What can hang from each mark:
z_886: z_226 z_253
z_593: z_226 z_365
z_953: z_253 z_860
z_253: z_910 z_953
z_226: z_593 z_886
z_860: z_953
z_910: z_226

Known rows, with every way that one mark hangs from another:
z_910[z_226[z_886]]: -1.898,-1.530,0.125,1.768,0.851,-0.673,0.978,-0.655,0.563,0.317,-1.556,1.856,0.199,-0.318,-1.349,-0.124,0.395,0.303,0.209,1.279,-1.101,0.175,0.421,1.384,-0.683,-1.038,-0.581,-1.965,0.318,-0.265,-1.031,1.668,-2.068,2.353,0.477
z_953[z_253[z_910] z_860]: -1.303,2.970,1.502,0.793,1.310,-0.687,3.596,-0.427,-0.369,1.451,-1.690,0.237,0.336,-2.501,-0.894,0.724,-1.509,-1.937,-0.359,1.065,-0.473,2.845,-1.220,3.865,0.865,1.729,-0.273,0.564,-1.493,0.669,-0.206,0.593,0.155,2.782,0.714
z_226[z_593[z_365] z_886[z_253[z_910 z_953]]]: -4.547,0.596,0.177,1.975,-0.819,-0.056,1.588,2.517,1.210,0.125,-0.573,3.524,-3.140,0.007,0.052,4.519,-1.128,-2.151,0.130,2.190,-1.844,1.662,0.748,3.313,-2.902,0.124,2.235,1.838,-1.674,1.097,1.069,-0.941,-1.832,1.328,4.030
z_860[z_953[z_253[z_910[z_226]]]]: -1.554,-1.334,1.329,1.515,0.648,0.124,1.573,-0.590,1.911,1.197,-0.380,1.626,0.567,-1.037,-1.478,1.671,-0.241,-0.196,0.658,2.455,-1.780,1.230,0.799,1.717,0.359,0.584,-1.729,0.814,0.893,-0.279,-1.156,1.332,-1.610,2.698,2.458
z_226[z_593[z_365] z_886[z_253[z_953]]]: -4.403,-0.644,-1.424,1.824,-0.693,-0.450,1.147,2.031,0.097,0.005,0.126,2.854,-3.498,0.587,-0.223,4.027,-0.445,-1.649,-0.094,1.880,-1.110,1.588,0.620,1.998,-2.471,0.195,1.871,1.399,-0.625,1.140,0.942,-0.196,-1.840,0.005,2.415
z_886[z_253[z_953]]: -2.512,-1.043,0.036,1.160,-0.131,-0.344,1.300,0.777,0.072,1.134,0.535,1.286,-0.584,-0.178,-0.887,2.283,-0.677,-0.157,-0.759,-0.293,-1.017,0.764,1.106,0.813,-0.604,0.711,3.103,0.956,-0.333,2.101,-0.066,0.823,-0.246,1.810,-0.025
z_860[z_953[z_253[z_910[z_226[z_593 z_886]]]]]: -2.582,-0.524,-0.149,2.031,-0.265,-1.143,1.917,-0.204,2.673,0.943,-1.453,3.109,-1.662,0.085,-0.897,3.356,-0.155,-1.491,-0.986,4.526,-2.446,2.165,0.565,1.473,-0.321,-0.097,-2.305,-0.188,0.276,-2.143,-1.017,0.825,-3.486,1.786,3.820
z_910[z_226]: -0.935,-1.710,0.571,1.838,0.983,0.073,0.533,-0.983,-0.132,0.195,-0.721,0.794,1.202,-0.700,-1.484,0.026,0.542,0.590,0.252,0.857,-0.816,0.032,1.179,0.935,-0.067,-0.547,-1.315,-0.691,0.999,0.537,-1.296,1.898,-1.127,2.268,-0.578
z_910[z_226[z_593[z_365] z_886[z_253]]]: -3.873,-2.741,-1.342,2.614,0.070,0.192,1.253,1.186,-0.413,0.161,-1.415,2.619,-1.424,0.403,-0.993,2.184,0.684,-1.334,0.334,2.735,-1.173,-0.458,1.333,1.155,-2.166,-0.432,-0.601,1.152,-0.499,0.147,-0.462,1.773,-3.427,0.360,1.217
z_253[z_910[z_226[z_593]] z_953]: -2.003,0.498,1.665,2.050,-0.167,-0.966,0.809,-0.260,1.644,0.062,-1.309,2.416,-0.685,0.326,0.110,3.790,-0.649,-1.113,-1.214,2.890,-2.330,2.078,1.521,1.799,-0.838,-1.118,-1.415,0.047,-0.395,0.099,-0.987,0.623,-1.150,2.463,1.447
z_860[z_953[z_253[z_910]]]: -0.954,0.808,0.926,0.778,0.457,0.155,1.575,0.240,1.741,1.066,0.637,0.882,-0.529,-1.662,-1.337,1.761,-1.080,-0.457,0.313,1.026,-1.321,1.790,0.402,2.065,0.305,1.611,0.003,0.902,1.034,-0.396,-0.343,0.260,-0.545,2.237,3.334
z_886[z_253[z_910[z_226[z_593]] z_953[z_860]]]: -4.046,0.008,0.948,2.401,-0.013,-1.236,2.890,0.030,0.167,1.441,-2.288,2.246,-0.002,0.721,0.405,3.461,-0.794,-2.160,-1.561,3.093,-2.377,2.257,1.362,1.735,-0.906,0.372,-0.293,0.850,-2.767,2.070,-0.239,1.754,-1.358,2.541,-0.337
z_593[z_226[z_886[z_253]] z_365]: -2.989,-1.979,-1.371,1.526,0.593,-0.076,0.124,1.790,0.000,0.135,-0.660,2.493,-1.311,-1.253,-0.954,1.514,0.726,-0.588,3.932,0.502,0.015,-1.224,0.108,3.219,-3.781,1.277,1.265,1.562,0.286,2.356,0.632,0.026,-1.900,0.438,3.632
z_953[z_253[z_910[z_226]]]: -0.917,0.001,2.026,1.467,1.141,0.005,2.140,-0.653,0.464,1.128,-1.585,1.400,1.400,-1.846,-1.527,1.438,-0.326,-1.156,-0.064,2.012,-1.154,0.953,0.346,3.346,0.785,0.047,-1.326,1.084,-0.768,-0.261,-1.474,1.107,-1.215,3.194,1.241
z_886[z_226[z_593[z_365]] z_253[z_953[z_860]]]: -4.590,-0.404,-1.642,2.283,-0.173,-0.126,2.983,0.951,-1.741,0.427,-1.744,2.030,-1.749,0.634,-0.601,3.695,-1.138,-2.195,-0.540,2.050,-2.067,0.702,0.410,0.070,-2.451,1.134,0.241,2.217,-0.672,3.098,1.601,0.575,0.534,0.311,-0.082
z_953[z_253[z_910[z_226[z_593[z_365] z_886]]] z_860]: -3.596,1.037,0.545,2.090,0.995,-0.994,3.681,0.120,-0.534,0.601,-3.034,2.537,-1.435,-0.959,-0.468,2.403,-0.460,-3.130,0.969,4.528,-1.154,2.650,-1.324,4.982,-1.120,0.389,-3.028,0.923,-1.941,-0.530,-0.079,0.580,-2.451,1.520,2.423
z_953[z_253]: -0.336,0.745,-0.116,0.642,0.900,-0.366,1.952,-0.202,-0.685,0.961,-0.221,0.185,-0.424,-1.870,-1.698,0.995,-0.391,-0.620,-0.794,0.341,0.047,1.587,-0.375,2.153,1.048,0.879,0.135,0.595,0.643,-0.349,-0.934,0.735,-0.523,1.504,0.201

Rows:
-1.816,1.006,1.929,1.387,1.716,-0.675,3.562,-1.164,-0.343,1.672,-2.630,0.998,1.655,-1.886,-0.957,0.646,-0.691,-1.799,0.316,2.401,-1.058,2.060,-0.525,3.857,0.717,0.990,-1.878,0.294,-1.905,0.705,-0.991,1.645,-0.687,3.226,0.080 => z_953[z_253[z_910[z_226]] z_860]
-2.297,-0.067,0.100,1.579,0.055,-0.708,0.331,1.529,1.918,1.007,-1.708,3.037,-0.218,-1.467,-0.456,1.811,-0.317,-1.042,1.585,0.786,-1.006,-0.739,0.627,3.126,-2.901,0.765,2.198,0.474,-1.133,1.828,0.015,0.124,-1.793,2.465,4.027 => z_593[z_226[z_886[z_253[z_910]]]]
-3.595,-1.266,-1.553,2.393,-0.746,0.605,1.350,1.278,-0.682,-0.123,-0.659,2.641,-2.028,0.731,-1.125,4.460,-0.684,-1.516,-0.682,1.848,-2.248,-0.606,1.539,-0.255,-2.743,0.167,1.051,2.866,0.566,2.310,0.838,0.052,-0.194,0.304,1.004 => z_886[z_226[z_593[z_365]] z_253[z_953]]
-3.638,-0.008,0.201,2.449,-1.082,0.936,1.341,1.811,0.418,0.013,-1.172,3.339,-1.399,0.046,-0.642,5.009,-1.363,-2.213,-0.644,2.002,-2.879,-0.296,1.678,1.187,-2.735,0.089,1.305,3.544,-0.679,2.280,1.072,-0.564,-0.116,1.594,2.595 => z_886[z_226[z_593[z_365]] z_253[z_910 z_953]]
-1.857,0.007,1.492,1.664,0.814,-0.494,2.345,-0.479,1.377,1.093,-2.301,2.662,0.577,-1.484,-1.545,1.338,-0.376,-1.587,-0.170,2.751,-1.441,1.162,-0.281,4.079,0.124,-0.511,-0.395,-0.179,-1.274,-1.161,-1.161,0.742,-2.256,3.472,2.403 => z_953[z_253[z_910[z_226[z_886]]]]
-4.222,0.993,0.478,1.271,0.306,-2.003,2.290,1.087,1.688,1.611,-2.297,3.179,-1.101,-0.583,0.683,2.477,-0.922,-2.078,2.015,1.543,-1.547,1.739,-0.568,4.561,-2.975,1.755,2.339,0.095,-2.534,3.349,1.050,-0.362,-0.584,2.565,3.336 => z_593[z_226[z_886[z_253[z_910 z_953[z_860]]]]]
-2.489,-1.460,-0.739,2.326,0.516,-0.197,0.691,0.279,-0.301,-0.983,-1.386,2.448,-1.809,0.216,-0.885,1.761,0.651,-0.706,0.965,2.899,-0.956,0.602,0.467,1.778,-1.977,-0.888,-2.227,-0.131,0.554,-0.706,-0.640,0.928,-2.686,0.406,1.579 => z_910[z_226[z_593[z_365] z_886]]
-2.787,-0.309,-2.025,1.917,-0.574,-0.972,1.193,1.019,0.430,0.842,-1.250,2.099,-2.023,0.138,-0.751,2.406,-0.287,-1.140,-2.822,1.434,-1.081,0.756,1.191,-0.128,-0.871,-0.150,1.896,-0.223,-0.581,-0.373,-0.533,1.160,-2.590,0.615,0.620 => z_226[z_593 z_886[z_253]]
-2.056,-1.598,1.671,2.107,0.420,0.868,1.057,0.398,0.453,1.193,-1.245,1.993,1.868,-1.029,-1.222,1.156,-0.148,-0.485,-0.367,1.025,-1.459,-0.788,2.158,1.278,-0.494,-0.311,0.751,1.155,-1.257,1.369,-1.141,1.974,-1.536,3.593,0.536 => z_886[z_253[z_910[z_226]]]
-1.994,-0.928,-2.069,2.298,-0.753,0.139,1.177,0.455,-0.431,0.781,-1.682,1.852,-0.470,0.195,-1.563,2.742,-0.336,-1.228,-3.539,1.229,-2.107,-1.489,2.003,-2.575,-0.862,0.005,0.843,1.175,0.442,0.796,-0.416,1.555,-0.862,0.947,-0.644 => z_886[z_226[z_593] z_253]
-4.523,1.733,1.167,1.524,0.168,-0.991,3.388,1.044,1.107,1.678,-1.782,2.639,-0.831,-0.458,0.115,1.898,-1.958,-1.808,-0.404,1.006,-1.649,2.412,-0.132,3.684,-1.357,0.964,3.330,-0.326,-3.163,2.272,1.163,0.317,-0.453,3.073,1.295 => z_226[z_886[z_253[z_910 z_953[z_860]]]]
-3.420,-0.807,-1.735,1.819,-0.344,0.162,1.179,1.894,-0.523,-0.033,-0.535,2.144,-2.642,-0.251,-0.771,2.386,-0.050,-1.415,-0.333,1.469,-0.527,0.366,0.789,1.210,-2.168,0.317,1.151,1.346,-0.340,0.246,0.368,0.611,-2.420,-0.017,2.033 => z_226[z_593[z_365] z_886[z_253]]
-4.619,0.842,-1.535,1.838,-0.312,-2.104,3.298,0.675,-0.077,1.318,-1.865,2.083,-2.808,0.968,0.320,2.956,-1.143,-2.070,-2.521,2.078,-1.551,3.069,0.013,1.138,-1.156,0.910,1.798,-0.834,-1.980,1.220,0.658,0.981,-1.402,0.693,-0.197 => z_226[z_593 z_886[z_253[z_953[z_860]]]]
-2.706,0.857,2.454,1.605,1.301,-0.905,2.473,-0.975,0.652,0.801,-1.925,1.478,0.941,-0.481,0.058,1.263,-0.854,-0.939,0.710,1.770,-1.732,2.515,0.286,3.558,-0.649,0.144,-0.973,-0.586,-1.570,2.172,-0.024,0.851,0.345,3.576,0.163 => z_253[z_910[z_226] z_953[z_860]]
-2.975,1.612,0.333,1.991,0.833,-1.978,3.987,-0.627,0.376,1.300,-3.852,2.434,-0.642,-0.623,-0.409,2.219,-0.488,-2.943,-1.435,4.586,-1.684,3.068,-0.897,3.503,0.211,0.424,-2.337,-0.487,-2.371,-1.299,-0.923,1.238,-2.478,2.205,1.270 => z_953[z_253[z_910[z_226[z_593 z_886]]] z_860]
-4.006,-0.440,0.588,1.618,-0.066,-0.066,0.372,2.434,1.752,0.274,-0.843,3.820,-1.596,-0.970,0.127,3.843,-0.569,-1.661,4.399,1.253,-1.148,0.132,0.150,5.486,-4.275,1.045,2.327,2.160,-1.270,3.130,1.315,-1.537,-1.140,1.722,5.833 => z_593[z_226[z_886[z_253[z_910 z_953]]] z_365]
-5.809,-1.876,-1.055,2.542,0.354,-0.986,3.218,0.698,-0.779,0.505,-2.054,2.971,-2.192,1.122,0.021,3.088,0.052,-2.051,0.764,3.430,-1.589,1.814,0.137,2.504,-2.314,0.324,-0.572,0.764,-1.765,1.916,0.786,1.197,-2.219,0.611,0.519 => z_910[z_226[z_593[z_365] z_886[z_253[z_953[z_860]]]]]
-4.600,1.049,-0.070,2.298,-0.521,0.292,2.989,1.383,-0.379,0.545,-2.030,2.633,-1.454,0.046,-0.153,4.227,-1.705,-2.909,-0.346,2.392,-2.697,0.794,0.762,1.722,-2.655,1.147,0.701,2.858,-1.620,3.112,1.671,-0.069,0.579,1.707,1.509 => z_886[z_226[z_593[z_365]] z_253[z_910 z_953[z_860]]]
-4.511,0.820,0.903,2.261,0.614,-1.125,2.711,0.296,0.580,-0.343,-2.464,3.156,-2.113,0.274,0.643,2.997,-0.834,-2.177,1.674,3.852,-2.030,3.290,-0.412,4.510,-2.450,0.022,-1.844,0.004,-1.680,0.875,0.799,0.009,-1.416,1.835,2.462 => z_253[z_910[z_226[z_593[z_365] z_886]] z_953[z_860]]
-5.314,1.524,0.193,1.866,-0.245,-0.633,3.181,1.986,0.417,0.585,-1.429,2.915,-2.869,0.034,0.774,3.748,-1.627,-2.722,0.491,2.567,-1.611,2.951,-0.205,3.982,-2.601,1.100,1.501,1.353,-2.841,1.950,1.686,-0.371,-1.095,1.205,2.644 => z_226[z_593[z_365] z_886[z_253[z_910 z_953[z_860]]]]
-3.713,0.755,1.086,1.525,-0.555,-0.330,1.747,1.525,2.121,1.193,-0.806,3.043,-1.042,-0.413,-0.300,2.532,-1.456,-1.092,-0.695,0.652,-1.915,1.323,0.860,3.055,-1.330,0.067,3.985,0.305,-1.992,1.284,0.458,-0.191,-0.888,2.914,2.762 => z_226[z_886[z_253[z_910 z_953]]]
-5.284,0.170,-1.449,1.715,-0.048,-0.962,3.010,1.505,-0.798,0.493,-1.068,2.283,-3.356,0.535,0.304,3.197,-0.829,-2.228,0.208,2.147,-1.233,2.800,-0.406,2.544,-2.247,1.194,1.282,0.900,-1.836,1.889,1.585,0.335,-1.245,0.000,1.324 => z_226[z_593[z_365] z_886[z_253[z_953[z_860]]]]
-2.884,1.338,1.465,2.018,0.468,-1.754,2.367,-0.719,0.813,0.549,-2.164,1.970,-0.399,0.406,0.611,2.873,-0.892,-1.664,-1.004,3.159,-2.179,3.135,0.588,2.485,-0.813,-0.284,-2.375,-0.377,-1.621,0.978,-0.249,1.102,-0.701,2.641,0.169 => z_253[z_910[z_226[z_593]] z_953[z_860]]
-2.139,0.411,0.565,2.288,0.092,-0.849,0.921,0.047,1.812,0.030,-2.670,2.908,-0.683,-0.115,-0.321,2.054,-0.347,-1.162,-1.264,3.048,-2.027,1.054,1.172,1.780,-1.069,-1.369,-1.384,-1.114,-0.566,-1.422,-1.220,1.043,-2.659,2.592,2.143 => z_253[z_910[z_226[z_593 z_886]]]
-3.794,1.042,2.005,1.894,1.043,-1.394,2.894,-0.724,1.201,0.834,-2.573,2.736,-0.002,-0.185,0.158,1.153,-1.120,-1.190,0.748,2.343,-2.043,2.770,-0.541,4.317,-1.164,-0.069,-0.269,-1.868,-1.958,1.452,0.353,0.584,-0.798,3.603,1.217 => z_253[z_910[z_226[z_886]] z_953[z_860]]
-3.654,-0.168,-1.468,1.755,-0.874,-1.569,1.513,1.349,0.865,0.828,-0.810,2.737,-2.980,0.986,-0.205,3.749,-0.548,-1.385,-2.678,1.753,-1.610,1.831,0.980,0.519,-1.362,0.009,2.623,-0.014,-1.024,0.464,0.136,0.512,-2.082,0.773,1.479 => z_226[z_593 z_886[z_253[z_953]]]
-5.035,0.281,0.489,1.469,0.626,-0.758,2.099,1.699,0.805,0.664,-1.698,3.242,-1.697,-1.032,0.620,2.706,-0.867,-2.089,4.436,1.556,-1.026,1.299,-1.069,6.018,-4.343,2.096,1.616,1.596,-2.098,3.949,1.848,-1.039,-0.496,1.747,4.375 => z_593[z_226[z_886[z_253[z_910 z_953[z_860]]]] z_365]
-3.706,0.017,1.120,2.267,-0.227,-0.335,0.931,0.760,1.686,-0.792,-1.315,3.828,-2.097,0.316,0.095,3.984,-0.375,-1.585,1.379,3.592,-2.163,1.921,0.492,4.109,-2.690,-1.186,-1.318,0.351,-0.501,-0.083,0.304,-0.446,-1.959,1.811,3.746 => z_253[z_910[z_226[z_593[z_365] z_886]] z_953]
-3.917,1.568,-0.146,2.454,-0.670,-0.822,3.076,0.361,0.332,1.347,-2.803,2.562,-0.637,0.488,-0.007,4.151,-1.829,-2.671,-2.766,2.410,-3.194,1.087,1.187,0.273,-1.521,0.697,1.237,1.212,-1.993,2.309,0.922,0.684,0.402,2.417,-0.053 => z_886[z_226[z_593] z_253[z_910 z_953[z_860]]]
-4.022,-2.157,-1.054,2.428,-0.608,-1.414,1.478,0.584,0.915,0.907,-1.810,3.262,-1.655,1.469,-0.469,3.929,0.298,-1.113,-1.857,3.172,-2.274,1.169,1.524,0.481,-1.163,-0.921,0.790,-0.216,-0.968,0.262,-0.586,1.488,-2.918,1.226,0.520 => z_910[z_226[z_593 z_886[z_253[z_953]]]]
-2.960,-0.802,-1.718,2.185,-0.930,-0.546,1.488,0.509,0.153,0.853,-1.361,2.376,-1.429,1.021,-0.953,4.321,-0.684,-1.412,-3.256,1.669,-2.716,-0.307,1.940,-1.617,-1.245,-0.103,1.508,1.426,0.153,1.588,0.130,0.690,-0.385,1.126,-0.081 => z_886[z_226[z_593] z_253[z_953]]
-2.950,-1.478,-0.538,1.861,-0.403,0.114,1.574,0.307,-0.011,1.130,-0.989,2.219,-0.154,0.150,-1.646,2.868,-0.794,-0.572,-1.449,0.314,-2.417,-0.941,1.339,-0.767,-1.098,0.301,3.009,1.241,0.006,2.575,0.471,0.632,0.634,2.093,-0.148 => z_886[z_226 z_253[z_953]]
-2.654,0.293,0.786,1.572,-0.149,0.187,1.429,1.424,1.353,1.125,-1.310,2.313,-0.056,-1.229,-0.861,0.888,-1.218,-1.055,-0.824,0.320,-1.214,0.059,0.955,2.051,-1.062,0.146,3.263,0.175,-1.629,0.618,-0.103,0.633,-1.592,3.063,2.307 => z_226[z_886[z_253[z_910]]]
-2.656,-0.098,-0.342,2.598,-0.544,1.643,0.996,1.790,-0.139,0.102,-1.580,2.596,-0.691,-0.728,-1.163,3.373,-1.054,-2.007,-0.727,1.698,-2.253,-1.574,1.900,0.247,-2.498,0.104,0.672,3.125,-0.396,1.358,0.555,0.319,-0.526,1.454,1.908 => z_886[z_226[z_593[z_365]] z_253[z_910]]
